Each row was made from one walk, in order. Every step used is in the known rows, and no mark comes twice. Write each row's walk.
(in the rows, 128 means zero)
Known rows:
bapok sidug lito: [142 173 143 143  92 146 106 129 101 117  96 114 126 104 102  67 106 111
  90 118 107 158  62 120  72 176 121]
kogif pone bapok megez lito bise: [157 131 105  99 157 108 161 176 131 149 101 110 116 163 133  40  46 112
 114 164 115 166 134  76 118 129 133]
vizabi lito kebif kogif bise: [140 189 147 113 128 181 114 138  82 151  96  96 108  96 106  78 128  89
  90 122 126 158 105  88 117 161 123]
vizabi lito bise kogif: [149 140 112 128 115 127 113 170 141 132 124 104 105  93 104  83 100 103
 119 119 124 110 108  87 106 122  93]
vizabi lito bise: [149 146 130 129 138 145 130 180 125 134 101 114 113 112 105  73 105  97
 108 125 112 134  96  97  99 135 100]
sidug bapok: [125 107 180 146 132 120 143 131 102 108  97 117  98 136 114  69 103 107
  82 163 114 162  56 134  91 148 124]
bise kogif pone: [150 111 112 117  89  92 122 159 132 113 105  96  85 133 122  74  86  99
 117 141 129 134 119 108 123 142 139]
lito bise kogif pone bapok: [141 117  88 131 124  81 125 171 150 130  86  79  80 151 110  66  53 106
 118 134 141 129 139  83 132 125 109]
sidug lito manevef: [147 154 160 122 104 123 116 143 102 111 126 123 103 124 118  41 115 105
  90 141 127 167 107 149  71 153 123]
kebif kogif bolotu: [118 143 138 101 105 135 121 132  74 126 100 115  97 109 119  83 100  89
  98 124 149 155  95 105 113 177 146]
pone bapok megez: [144 141 152 119 127 123 148 127 104 119 103 104 119 162 141  44  52 104
 115 152 119 170 108 139  88 142 132]
bise kogif kebif: [152 124 127 128  74 111 118 124 129 119  80 104  88 118 116  62 101  95
 128 152 119 118 137 115 106 157 149]
vizabi lito kebif kogif pone bapok: [139 186 134 119 152 138 137 121  87 144  84  95 108 136 127  65  92  94
  52 150 139 161 118  99 141 159 146]
megez lito: [149 111 158 107 117 133 158 143 117 128  98 136 122 139 125  51  95 108
 103 158 103 148  79 103 104 146 146]
bapok megez lito kebif kogif: [127 161 144  90 143 136 153 104 100 141 119 118 131  99 144  42 106  94
  79 154 111 187 140  83  96 158 153]
bapok megez lito vizabi: [154 139 150  92 133 126 169 130 123 131 137 123 128 147 161  59  73 122
 108 142  89 169  86 100  85 170 143]
bapok megez lito bise: [147 127 121  99 146 122 156 169 136 144 119 123 126 121 128  44  82 106
 126 148 100 163 124  79  86 131 119]
megez lito kebif: [135 114 154 109 137 143 151 125 114 127  83 130 133 126 128  41  99 109
  71 159  88 175  91  70 112 154 143]
megez bapok sidug lito bise: [139 179 103 143 142 133 100 142 118 134 118 117 128  95  88  48 102 115
 117  92  94 166 109  86  78 154  94]
vizabi lito kebif kogif: [131 179 154 120 140 153 128 117  90 136 102 110 118  92 122  69 126  85
  60 132 125 157 110 100 109 162 132]
pone kogif bolotu: [142 153 134  99  94 137 106 148  77 120 103 110 111 103 127  76  91  94
  86 117 128 171  52 103 110 153 146]
sidug lito bise kogif: [133 151 109 131  98 106  97 166 152 114 123  85  83  89  99  69 104 114
 108 115 125 141 129  77  84 139  99]
kebif kogif pone bapok megez lito: [148 161 128  85 135 106 167 132  99 151 117 111 110 158 148  48  63 100
  99 171 137 163 136 114 123 149 166]
lito kebif: [129 121 147 128 132 135 131 123 109 113  72 106 114 121 121  48  99 100
  79 139 100 183 105  89 101 162 133]
lito bise: [131 115 122 133 132 114 131 173 134 128  79 104  97 122 105  60  95  94
 119 120 114 152 114  93  95 142 105]
pone bapok sidug: [136 134 142 149 116 137 133 110  90 128  68 115 140 153 112  58  60 103
 102 127 115 141  57 137 104 161 117]
lito bise kogif pone bapok sidug: [141 128  73 145 118  95 110 154 131 141  77  88 111 134 100  74  48 103
 122 113 132 116 108  90 131 140  97]
kebif kogif: [124 143 147 119 111 113 135 128 102 128  97 106  91 117 119  68 115  80
 103 128 138 148 120 130  97 164 137]
pone bapok: [137 122 157 133 122 121 146 129 107 116  79 105 109 168 123  52  66 105
  99 145 122 154  91 132 106 148 129]
vizabi lito kebif kogif pone: [141 177 131 111 138 137 129 140  97 140  98 103 108 104 122  70 122  83
  59 141 131 161 128  92 130 165 148]
kogif kebif: [152 130 148 127  98 130 131 130 112 125  58 112  98 136 114  53 104  92
 119 158 108 144 125 125 100 169 157]

Which walk is each row?
[145 121  98 132  97 105 113 152 152 133  71  94  82 106 101  61  98  92
 137 137 118 115 165  83 106 146 122]
lito bise kogif kebif
[133 166  93 147  92 116  85 149 138 125 110  95 113  73  90  75  98 115
 113  97 119 129  99  81  79 151  88]
bapok sidug lito bise kogif
[147 180 136 136 120 142 109 113 100 121 122 127 138 111 102  49 107 116
 107 109  95 168  86 119  77 164 120]
megez bapok sidug lito
[131 171  99 153 104 119  92 132 131 127 100  88 116 102  92  67  68 122
 104 103 130 128  95  88  90 146  84]
pone bapok sidug lito bise kogif
[133 153 141 114 100 139 122 148  89 141  89  93  85 121 104  75 112  79
 129 115 140 149 110 119 107 161 126]
kebif kogif bise
[134 205 120 135 106 120 111 120  85 139  87  91 104 128 108  71  88 104
  76 123 146 154  95 128 109 181 138]
kebif kogif pone bapok sidug lito
[161 141  91 122 119 114 113 193 145 135 119  96  93 107 106  87  95 101
 116 128 130 113 123  77 127 124 108]
vizabi lito bise kogif pone
[149 114 183 106 151 120 164 126  83 131 158 155 132 139 143  36  94 107
  91 189 111 167  76 153  75 128 131]
sidug bapok megez lito manevef
[139 106 129 112 139 126 153 171 138 141  92 127 114 126 107  51  94 106
 112 141 103 146 103  73 104 135 120]
megez lito bise
[126 210 131 132 104 173  82 113  76 145  84  86 116  74  88  71 125  98
  85  98 118 177  94  86  91 191 112]
bapok sidug lito kebif kogif bise
[143 123 181 112 144 131 167 129 105 125 137 136 125 134 137  57  92 116
  87 189  98 172  65 119  83 140 141]
sidug bapok megez lito
[143 173  97 150 130 119 105 162 117 137  69  89 106 134  94  63  66 117
  93 120 123 159  94  88 106 162 106]
kogif pone bapok sidug lito bise
[120 212 124 133 145 141 101  81  84 132 120 111 136  75 104  44 126 105
  71  99 105 189 127  91  84 181 126]
megez bapok sidug lito kebif kogif
[135 117 149 119 170 124 160 155 126 137 129 126 118 118 124  55  91 115
  99 172  99 168  88  89  82 127 113]
sidug bapok megez lito bise
[144 194 135 133 131 136 117 108 110 122 134 117 133 123 120  60  96 130
 101  87  84 171  73 107  75 193 117]
megez bapok sidug lito vizabi
[145 154 157 128 137 164 129 133 103 121  93 117 132 109 119  61 111 101
  68 144 100 164  86  92 106 154 127]
vizabi lito kebif
[146 141 128 135 132 136 131 114  95 126 107 136 148 126 107  51  89  98
 129 109  92 154  85 126  96 153 120]
megez bapok sidug
[151 170 109 141  81 114  97 128 111 118 101  88 110 129 110  73  65 123
  94 128 133 135  86 110 113 161 125]
bise kogif pone bapok sidug lito
[122 151 126 121 148 109 137 115  99 135  64  84  91 149 128  51  77  89
  62 146 140 179 140  99 138 165 148]
lito kebif kogif pone bapok
[134 111 132 115 143 104 147 147 141 132 151 117 112 100 123  65  85 119
 111 167 110 143 102  79  89 115 107]
sidug bapok megez lito bise kogif
[150 147 156  99 143 128 177 114 120 133 124 114 131 177 163  51  45 130
  96 148  99 168  82 107  94 163 142]
pone bapok megez lito vizabi
[142 157  94 133 112  89 104 173 149 121 104  68  72 135 107  63  69 124
  99 136 142 144 141  74 114 138 109]
sidug lito bise kogif pone bapok
[153 117 104 111 105 110 133 151 156 146  84 118  97 105 107  54  99 105
 135 155 109 111 150  63 117 139 135]
megez lito bise kogif kebif
[140 168 125 106 131  98 148 132  93 139 105  87  93 157 143  57  63  87
 106 151 149 168 148 137 110 154 148]
kebif kogif pone bapok megez
[160 169 138 118  88 120 117 130 107 133  67  98  99 111 121  52 115  77
  99 141 113 156 104 129 100 157 165]
pone kogif kebif
[155 136 112 111 105  91 133 141 121 118 120  85 100 160 144  60  46 106
 123 157 135 150 137 120 117 132 134]
bise kogif pone bapok megez
[159 120  82  90 122  92 141 184 153 139 132 106 107 115 133  59  72 108
 134 150 116 140 150  60 113 120 126]
bapok megez lito bise kogif pone
[134 114 127 108  82 129 107 141 100 106 117 112 104 109 121  87  77 110
 116 129 133 134  82  89 118 152 132]
bise kogif bolotu
[150 108  91 110 131  90 143 171 152 142  95 103  98 153 117  58  55 118
 112 153 128 124 126  60 141 118 124]
megez lito bise kogif pone bapok
[132 123 177 116 165 141 160 106  98 124 121 129 137 121 143  44  95 120
  61 191  87 198  77  89  90 145 138]
sidug bapok megez lito kebif
[135 185 131 138 141 151 104  96  95 119 112 118 149  96 102  36 107 119
  79 109  79 191 101  82  83 171 121]
megez bapok sidug lito kebif
[146 165 103 135  86 110  92 152 156 123  94  83  71  86  96  60 113 113
 120 137 120 130 163  75  89 156 123]
sidug lito bise kogif kebif
[126 202 112 133 116 130  99 117  89 135  82  90 110  84 107  66 119  97
  53 120 123 181 113  84 106 195 139]
bapok sidug lito kebif kogif pone
[153 134 157 102 131 132 166 125 108 132 115 127 139 164 148  39  54 117
 107 169 107 164  95 117  97 140 146]
pone bapok megez lito
[141 135 155 106 151 142 163 105 106 131  99 120 150 152 146  28  58 120
  78 173  95 192 107  86 105 146 144]
pone bapok megez lito kebif
[165 129 119  92 110 100 155 142 125 131 130 110 119 161 152  53  46 120
 121 176 125 143 123  99 125 128 153]
bise kogif pone bapok megez lito
